What can hang from each mark
tedoz: paka toris zenuk
toris: tedoz vopu
paka: buvimup tedoz
zenuk: vopu
buvimup: paka toris zenuk
vopu: paka

Known rows, with every way that one mark hangs from another
buvimup[paka toris[vopu] zenuk]: [ 3.063  4.423 -1.332 -3.388  0.365 -0.638 -0.797 -0.439  0.105  0.316
 -2.379  1.745 -1.813 -2.351  5.105  3.382  0.392 -1.770 -0.060  3.001
 -0.594  1.350  6.134]
vopu[paka[buvimup[zenuk]]]: [-0.227  2.304  0.688 -3.526  0.229  0.055 -1.409 -0.806 -0.001 -1.621
 -0.633  5.393 -1.327 -5.195  1.250  0.822  1.176  1.358  0.396 -0.834
 -3.525  2.737  1.178]
vopu[paka[tedoz]]: [-1.023  0.604  2.283 -2.340 -0.394  0.146  1.298  1.099 -0.760 -1.947
  0.298 -2.089 -0.661 -2.905 -3.663 -0.653 -0.110 -0.939 -3.004  1.498
 -1.694  4.601  3.578]
buvimup[paka[tedoz[toris]] zenuk]: [-1.329  1.645  1.477 -2.986  0.744 -1.020 -0.600  0.497 -0.220  2.419
 -0.292 -0.462 -0.822 -3.969  1.108  1.645 -0.516 -0.127 -0.300  1.978
 -3.899  0.721  2.167]
tedoz[toris zenuk]: [ 0.288 -2.513  3.584 -0.539  0.945 -1.157 -2.055 -1.402  0.874  2.770
  0.981 -0.008  2.222 -0.145  2.822 -0.264  0.348  0.899  0.968  2.534
 -0.313 -1.371  0.753]
buvimup[paka toris zenuk]: [ 0.135  3.646 -0.114 -2.901  0.561  0.138 -0.971 -1.008 -0.190  2.965
 -2.126  2.989 -1.474 -0.475  2.451  3.874  0.561 -1.132 -0.782  1.214
 -2.238  1.462  1.744]
toris[tedoz[paka[buvimup] zenuk] vopu]: [ 1.034 -1.155  1.186 -1.782  0.668  1.383 -6.375 -1.482  0.903 -0.707
  3.086  3.589 -1.159 -7.662  6.718 -1.485  1.027  2.537  3.082  6.154
  3.716  1.839  3.885]
buvimup[paka[tedoz] toris zenuk[vopu]]: [-1.605  4.329 -0.380 -3.752 -0.012 -0.397  0.783  3.284 -0.342  0.965
 -1.754  1.427 -0.290 -3.316  2.455  5.780 -0.319 -1.168 -2.004  1.752
 -4.504  4.646  5.216]
paka[buvimup[zenuk]]: [-3.685  1.410 -0.996 -1.825  0.354  0.159 -2.229 -0.331  0.361 -0.811
 -1.185  5.307 -0.376 -3.798  3.229  0.937  0.471  2.117  2.291 -0.836
 -3.365  0.051  0.715]
tedoz[paka toris zenuk[vopu]]: [ 5.865 -2.504  2.408 -1.095  1.019 -1.087 -1.986 -0.336  0.910  3.252
  1.223 -0.128  1.725 -4.433  4.637  2.073  0.391  1.856  0.929  3.362
 -0.268  2.002 -2.510]
buvimup[toris]: [-1.454  0.574 -0.812 -1.003  0.116 -0.319 -0.948 -0.302 -0.349  0.854
 -2.629  0.310 -0.671  1.831  1.186  0.922  0.517 -1.474 -0.876  2.105
  0.256  1.376  0.590]
paka[tedoz[zenuk]]: [-4.902 -1.460  3.571 -0.494  0.165 -0.113 -0.878  0.523  0.779  0.463
  1.822  0.074  1.951 -1.006 -0.498 -0.651 -0.741  0.717 -0.398  3.086
 -2.180  0.887  5.651]
buvimup[paka]: [ 1.526  2.041  0.109 -0.597  0.260  1.035  0.310 -0.488 -0.087  1.283
  0.709  0.222 -1.106 -1.515 -0.678  2.749 -0.792 -1.185 -0.513  0.592
  0.733 -0.136 -0.515]
toris[tedoz vopu[paka]]: [ 8.014  1.370  2.123 -2.951 -0.146 -0.091 -0.376  0.414 -0.874 -3.330
  2.364 -0.499 -1.711 -3.685  2.679 -2.454  1.646 -0.963 -1.106  2.702
  4.182  4.045  6.266]
vopu[paka]: [ 4.221  0.619  1.770 -1.722 -0.028 -0.286  1.532 -0.437 -0.495 -1.219
  0.100 -0.246 -0.746 -1.662 -1.648 -0.145  0.749 -0.744 -2.017 -0.016
  0.026  2.704  0.421]
zenuk[vopu]: [ 2.502  0.896 -0.774 -0.597 -0.272 -0.454  1.905  2.533 -0.030 -1.396
  0.312  0.132  1.298 -1.533  2.070  2.675 -0.253  0.182 -0.360 -1.040
 -0.553  1.848  0.219]
vopu[paka[buvimup tedoz]]: [-4.305  1.287 -0.086 -2.945 -0.238  0.649 -0.565  1.166 -0.650 -3.365
 -0.394  0.729 -1.609 -5.924 -2.543 -0.123 -0.067 -0.509 -1.634  2.541
 -2.372  4.265  2.328]
vopu[paka[buvimup[toris zenuk]]]: [-1.324  2.791 -0.476 -4.536  0.379 -0.193 -2.342 -0.876 -0.492 -0.654
 -3.615  4.965 -2.285 -3.448  2.370  2.022  1.587 -0.292 -0.615  1.756
 -3.411  4.229  1.249]
tedoz[paka toris[vopu] zenuk]: [ 5.810 -2.767  2.471 -1.037  1.066 -1.527 -3.717 -2.010  1.212  2.544
  0.735 -1.459  0.100 -4.596  5.619 -0.993  0.439  1.276  1.933  6.024
  1.714 -0.108  2.113]
paka[buvimup]: [-3.958  0.425 -2.265 -0.629  0.157  0.804 -1.797  0.104  0.150 -1.390
 -1.102  2.759 -1.077 -2.848  1.286  0.903 -0.020  0.659  1.430  0.715
 -0.296 -0.092 -1.484]

Rows
[ 4.659  3.325  0.642 -4.437 -0.068 -1.423  1.534  1.551 -0.567 -0.471
 -2.274  2.775 -0.343 -2.031  3.071  3.889  1.750 -0.404 -2.339  0.242
 -3.953  6.154  2.498] | buvimup[toris zenuk[vopu[paka]]]
[ 5.520 -1.597  3.577 -1.146  0.500  0.404 -4.512 -1.493  0.706  0.492
  3.821  1.084 -0.042 -4.643  5.444 -1.983  1.155  2.329  1.863  5.970
  4.018  1.399  4.398] | toris[tedoz[paka zenuk] vopu]
[-1.012  2.613 -1.804 -2.110  0.051 -0.612 -1.066  2.137  0.383 -1.470
 -0.650  5.542  0.589 -5.230  5.119  3.539  0.409  2.541  2.021 -1.263
 -3.512  1.564  0.581] | paka[buvimup[zenuk[vopu]]]
[ 5.319  0.448 -1.087 -2.132  0.231  0.296 -4.096 -0.197 -0.766  0.426
 -0.612 -0.299 -2.691 -3.392  5.051 -1.160  1.674 -0.276  0.266  5.958
  4.598  3.665  2.754] | buvimup[toris[tedoz[paka] vopu]]
[-5.496  2.061 -2.412 -2.619  0.421 -0.100 -3.319 -0.385  0.014  0.440
 -3.867  5.262 -1.517 -1.911  4.007  1.812  0.963  0.864  1.454  1.144
 -3.361  1.064  0.485] | paka[buvimup[toris zenuk]]
[ 1.231  2.253 -0.772 -2.586  0.052 -1.342  0.244  2.050 -0.052  0.670
 -2.480  2.583  0.810 -0.492  4.798  3.634  1.009  0.485 -0.435  0.002
 -3.699  3.091  1.453] | buvimup[toris zenuk[vopu]]
[-3.260  0.254 -2.251 -2.327  0.225 -1.370 -2.696  1.939 -0.057 -2.899
 -1.455 -1.848 -1.725 -6.682  4.112 -1.101 -0.571 -0.418  1.559  5.169
 -0.267  0.607  3.913] | paka[buvimup tedoz[toris[vopu]]]
[ 3.895  4.282  0.112 -3.998  0.415  0.075 -2.206 -0.453 -0.439  0.029
 -0.273  2.621 -2.594 -2.915  6.711  1.686  1.324 -0.850  0.222  3.849
  2.046  2.467  7.149] | buvimup[paka toris[tedoz vopu] zenuk]
[-4.445 -1.147  0.833 -2.232  0.594 -1.447 -2.896  2.638  0.657 -0.201
  0.503  0.690  1.801 -5.996  4.401  2.474 -0.607  0.994  0.703  4.108
 -2.624  1.776  2.721] | paka[buvimup tedoz[toris zenuk[vopu]]]
[ 6.364 -1.456 -0.248 -0.973  0.636 -1.294 -2.510 -0.998  0.035  1.073
 -0.924 -3.040 -2.155 -5.342  4.109 -1.336  0.458  0.400  1.403  3.888
  2.158  0.636 -0.674] | tedoz[paka toris[vopu]]
[-1.049 -0.638 -0.802 -1.146  0.482  1.815 -4.711 -0.848 -0.498 -0.174
  1.094  3.418 -2.616 -6.555  2.519 -1.111  1.093  1.983  2.166  3.282
  2.826  2.557 -2.936] | toris[tedoz[paka[buvimup]]]
[-2.190  1.870 -3.993 -2.056 -0.030 -0.128 -2.964  0.382 -0.013 -2.786
 -3.498  1.368 -2.567 -3.087  5.039  1.317  0.437 -1.368  1.290  4.358
  1.284  0.782  2.889] | paka[buvimup[toris[vopu]]]
[ 4.930  1.740 -0.063 -4.566  0.740 -2.127 -2.062 -0.850  0.091 -2.270
 -1.544  1.970 -2.124 -7.675  5.941 -0.179  1.424  0.678  1.600  2.061
 -1.567  2.148  3.185] | tedoz[toris[vopu[paka[buvimup[zenuk]]]]]
[ 0.916  2.566  0.779 -3.425  0.520 -1.596  0.632  2.995 -0.145  1.207
  0.120 -0.737  0.499 -5.747  3.105  4.445 -0.686 -0.067 -0.474  0.860
 -4.273  2.381  2.259] | buvimup[paka[tedoz[toris]] zenuk[vopu]]
[ 8.044 -1.285  4.242 -2.884  0.676 -2.237 -1.027 -1.544  0.723 -0.404
  0.875 -1.570  0.227 -3.494  4.202 -0.772  0.821 -0.578 -0.241  4.099
  1.024  1.606  6.137] | tedoz[toris[vopu[paka]] zenuk]
[-0.846  1.601 -0.052 -4.143  0.203  1.091 -3.030 -0.221 -1.457 -1.261
 -1.047  2.911 -3.146 -3.280  1.861  0.228  2.054 -1.183 -1.114  4.014
  2.004  5.553  1.618] | vopu[paka[buvimup[toris[tedoz]]]]
[ 1.070  0.469  1.104 -2.809  0.681  0.654 -4.107 -1.180 -0.755  3.407
 -0.820  3.266 -1.788 -2.190  4.281 -0.662  2.474  1.791  0.576  3.014
  0.034  4.225 -0.439] | buvimup[toris[tedoz[paka]] zenuk]
[-0.557 -1.952  3.173 -1.625  0.453 -1.952 -0.791  2.779  0.693  1.035
  1.286 -1.893  3.160 -2.882  3.081  1.553 -0.439  0.593 -0.754  3.309
 -2.439  1.748  3.823] | paka[tedoz[toris zenuk[vopu]]]
[ 5.057  0.715  4.139 -3.955  0.163 -0.381 -1.155  1.298 -0.343  0.639
  1.666  2.185  1.100 -1.341  4.086  2.412  2.101 -0.580 -2.543  3.785
  1.247  6.835  4.424] | buvimup[toris[tedoz[zenuk[vopu[paka]]]]]
[-6.654 -0.422 -1.285 -1.834  0.432 -0.750 -3.010  1.364 -0.350 -0.653
 -1.604 -0.804 -1.408 -4.827  1.009 -0.452 -0.385  0.023  0.708  3.258
 -1.861  0.327 -0.566] | paka[buvimup tedoz[toris]]
[ 2.214 -0.418  3.636 -1.173  0.133  0.005 -1.005  1.693  0.569 -0.263
  4.141  2.373  2.657 -1.577  5.002  1.421  0.701  1.607  0.099  1.781
  1.690  2.327  4.017] | toris[tedoz[zenuk[vopu]]]
[ 0.978  0.163  2.447 -2.297  0.754 -1.460 -1.473  0.113  0.850  0.760
  1.660 -2.513  0.109 -4.703  3.381  1.219 -1.156 -1.424 -0.178  6.323
  0.297 -0.087  7.580] | buvimup[paka[tedoz[toris[vopu] zenuk]]]
[-1.680  2.126 -0.524 -3.365 -0.495  0.145  0.785  3.950 -0.533 -4.999
  0.003  0.757 -0.612 -7.426 -0.894  2.815 -0.249 -0.387 -2.095  1.502
 -2.430  6.212  2.811] | zenuk[vopu[paka[buvimup tedoz]]]
[ 3.055 -0.699  3.457 -1.125  0.223 -0.377 -3.031 -0.437  0.736 -1.492
  3.655  1.398  0.989 -1.676  5.972 -1.990  0.857  1.174  1.028  4.373
  3.647  0.520  7.760] | toris[tedoz[zenuk] vopu]
[ 3.971  1.301  2.803 -4.731  0.286 -2.491  1.669  2.947 -0.575 -0.784
 -0.368 -1.243  0.745 -5.705  1.654  1.629  0.637  0.576 -1.999  0.643
 -5.071  5.669  2.848] | buvimup[zenuk[vopu[paka[tedoz[toris]]]]]
[-2.645  3.207 -3.443 -3.297  0.202 -0.585 -1.624  2.059 -0.042 -0.803
 -3.259  5.400 -0.369 -3.668  6.236  4.526  0.852  0.845  1.012  0.783
 -4.032  3.397  0.576] | paka[buvimup[toris zenuk[vopu]]]
[-0.833 -1.771  2.975 -1.611  0.536 -2.288 -2.084  0.627  0.918 -0.570
  0.995 -2.925  1.486 -3.041  4.077 -1.449 -0.463 -0.128  0.394  5.608
 -0.316 -0.010  7.916] | paka[tedoz[toris[vopu] zenuk]]
[-1.956  0.462  0.295 -2.709  0.480  0.222 -5.505 -0.363  0.487 -1.682
  0.484  4.103 -0.749 -3.129  8.175 -0.172  1.379 -0.136  1.684  6.710
  3.196  1.918  7.331] | paka[buvimup[toris[tedoz[zenuk] vopu]]]
[-1.678  0.210  3.148 -4.147  0.530  0.963 -4.360 -1.636 -0.257 -0.126
  0.717  4.533 -0.860 -2.704  3.575  0.531  2.123 -0.204 -0.826  5.342
  1.634  4.561  4.133] | vopu[paka[buvimup[toris[tedoz[zenuk]]]]]
[ 1.553  2.792 -2.054 -3.850 -0.090 -0.268  0.118  1.972 -0.667 -2.651
 -2.679  2.565 -1.529 -4.197  2.375  4.426  1.037 -1.788 -1.781  1.832
 -1.127  6.159  0.251] | zenuk[vopu[paka[buvimup[toris]]]]
[ 6.171 -0.044  0.496 -1.040  0.124  0.535 -3.037 -0.047 -0.398 -0.819
  1.968 -0.564 -2.250 -5.106  3.985 -2.272  1.154  1.460  1.452  4.216
  4.846  2.725  1.404] | toris[tedoz[paka] vopu]
